(in the rows, 128 means zero)
Known rows, with every way that one mark hangs from another:
q_262{q_459{q_207}}: [135 125 158 157 114 153 146 113 122 152 146  83  97 139 127 106 169 133
 151  77 119 133]
q_920{q_459{q_59 q_207 q_262 q_716}}: [138 131 165 162 110 139 155 115 133 121 145  88 115  81  89 111 180 103
 158 116 129  62]
q_920{q_459}: [138 126 151 152 114 119 168 110 138 145 134  59  98 153 125  87 185 148
 148 107 145  88]
q_262{q_459{q_59 q_716}}: [131 125 199 148 112 133 190 122 111 160 168  83  78 104 131 108 147 126
 152  99 154 108]
q_645{q_459{q_59 q_262 q_716 q_719{q_830} q_920}}: [169 115 128 134 158 152 221 133 138  94 158 122 131 101 158 115  96  87
 144 129 162  71]
q_645{q_459{q_920}}: [177 125 105 123 140 131 201 125 157 113 156  98 113 167 141 104 124 141
 147  93 157  96]
q_716{q_459{q_59 q_207 q_719{q_830}}}: [158 113 127 159 133 181 183 142 134 119 161  76 118  96 146  86 167  59
 132 131 117 106]
q_262{q_459{q_207 q_716 q_719}}: [124 125 183 148 121 158 150 107 111 130 149  97  84  98 147 112 154 117
 134  86 137 137]
q_262{q_459{q_920}}: [148 128 152 152 131 152 175 106 128 146 154  84  93 139 145 102 147 151
 160  76 145 139]
q_459{q_207}: [136 133 122 141 126 150 146 121 123 136 135  65 126 137 120 103 174 121
 139  97 128  95]
q_719{q_459{q_207 q_920} q_830}: [165 108  95 165 159 136 194 127 141 108 139  78 106 149 181  74 155 143
 152  97 135 117]
q_459{q_59 q_207 q_262 q_716 q_719{q_830} q_920}: [151 130 135 163 170 203 182 117 100  83 147 107 151  18 153 115 124  56
 147 135 143  79]
q_830{q_719{q_459{q_262}}}: [130  93 127 141 150 125 207 156 138 157 137  79 146 176 188  86 149 134
 124 109 138  85]
q_920{q_459{q_207 q_262 q_716 q_719{q_830}}}: [121 115 154 165 137 153 152 111 126  99 124  87 122 101 131  98 169  98
 135 116 121  89]
q_920{q_459{q_719}}: [141 125 155 148 116 131 164 104 132 139 127  68  97 131 153  90 182 137
 139 120 155  93]
q_830{q_719{q_459{q_59 q_207}}}: [142 104 130 151 137 137 199 154 126 161 145  66 120 143 189  81 162 131
 125 114 141  86]
q_716{q_459{q_262}}: [144 106 122 133 135 147 187 145 167 122 162  94 151 154 103 101 159  78
 145 102 111  97]
q_645{q_459{q_59 q_207 q_262 q_716 q_719{q_830}}}: [155 112 135 138 142 152 190 141 133  99 150 123 133 100 141 121 117  68
 134 130 136  65]
q_207{q_459}: [149 115 126 142 122 135 189 101 107 136 139  66 114 155 135  99 149 151
 146 101 148 104]
q_830{q_719}: [115 103 134 141 153 148 203 153 108 167 134  44 138 175 182  77 148 132
 110 112 140  92]

Rows:
[150 123 152 136 130 152 184 126 115 157 136 102 163  82 157 124 145  72
 152 157 162  46]	q_459{q_59 q_262 q_719}
[164 125 139 146 139 166 203  90 101 102 153 104 129  64 146 120 119 110
 156 122 166  87]	q_207{q_459{q_59 q_262 q_716 q_719 q_920}}
[171 116 105 164 153 203 182 134 146  94 162 101 150  77 136 100 153  47
 149 123 111 104]	q_716{q_459{q_59 q_207 q_262 q_719{q_830} q_920}}
[147 128 171 171 139 186 175 107  98 120 158  90  80  58 164 103 138 106
 149 103 144 135]	q_262{q_459{q_59 q_207 q_716 q_719{q_830} q_920}}
[139 131 169 161 114 149 152 107 127 116 138  97 115  59 117 114 176  91
 148 128 139  66]	q_920{q_459{q_59 q_207 q_262 q_716 q_719}}
[127 108 115 157 160 183 150 127 113 114 111  94 176 117 158 109 151  69
 132 127 111  90]	q_459{q_207 q_262 q_719{q_830}}
[141 112 147 122 130  85 197 130 159 125 154 115 121 142 140 111 148 132
 152 100 156  77]	q_719{q_459{q_262 q_716}}
[161 108 119 168 158 139 207 135 137  99 153 102 121  95 157  92 137 106
 162 114 137  84]	q_719{q_459{q_59 q_207 q_262 q_716 q_920} q_830}
[109 110 143 148 165 175 161 126 106  91 125 101 159  88 147 113 136  64
 121 121 119  89]	q_459{q_207 q_262 q_716 q_719{q_830}}
[146 120 161 168 122 141 184 116 115 147 131  58  93 108 166  80 176 119
 144 144 156  77]	q_920{q_459{q_59 q_719{q_830}}}
[131 115 175 162 131 139 188 119 118 124 135  84 115  87 143  97 159  95
 145 142 148  64]	q_920{q_459{q_59 q_262 q_716 q_719{q_830}}}
[172 121 133 133 151 148 225 130 130 100 163 102  98 102 174 100 102 107
 135 126 175  85]	q_645{q_459{q_59 q_716 q_719{q_830} q_920}}
[194 136 108 137 130 164 181 119 142 108 156 112 112  96 156 115 131 107
 147 117 158  87]	q_645{q_459{q_59 q_207 q_719 q_920}}
[146 123 140 130 120 100 177 123 151 119 156  97  91 128 142 101 167 142
 144  90 151  97]	q_719{q_459{q_207 q_716}}
[152 120 129 140 148 163 193  86 109  89 144 104 134  95 147 116 118 124
 147 104 158 106]	q_207{q_459{q_262 q_716 q_719 q_920}}
[150 121 161 139 119 145 204  98  88 127 151  78  97  83 157 107 134 122
 139 129 173  89]	q_207{q_459{q_59 q_716 q_719}}
[131 125 165 155 141 174 182 128  82 118 145  69 105  45 167  97 147  73
 122 145 151  79]	q_459{q_59 q_207 q_716 q_719{q_830}}
[186 130 110 150 127 129 177 119 160 123 155 117 130  97 138 115 163 122
 177 107 149  77]	q_719{q_459{q_59 q_207 q_262 q_920}}
[165 130 139 146 129 150 212  94  98 115 165  74  96  87 132 102 129 142
 155 107 171  95]	q_207{q_459{q_59 q_716 q_920}}
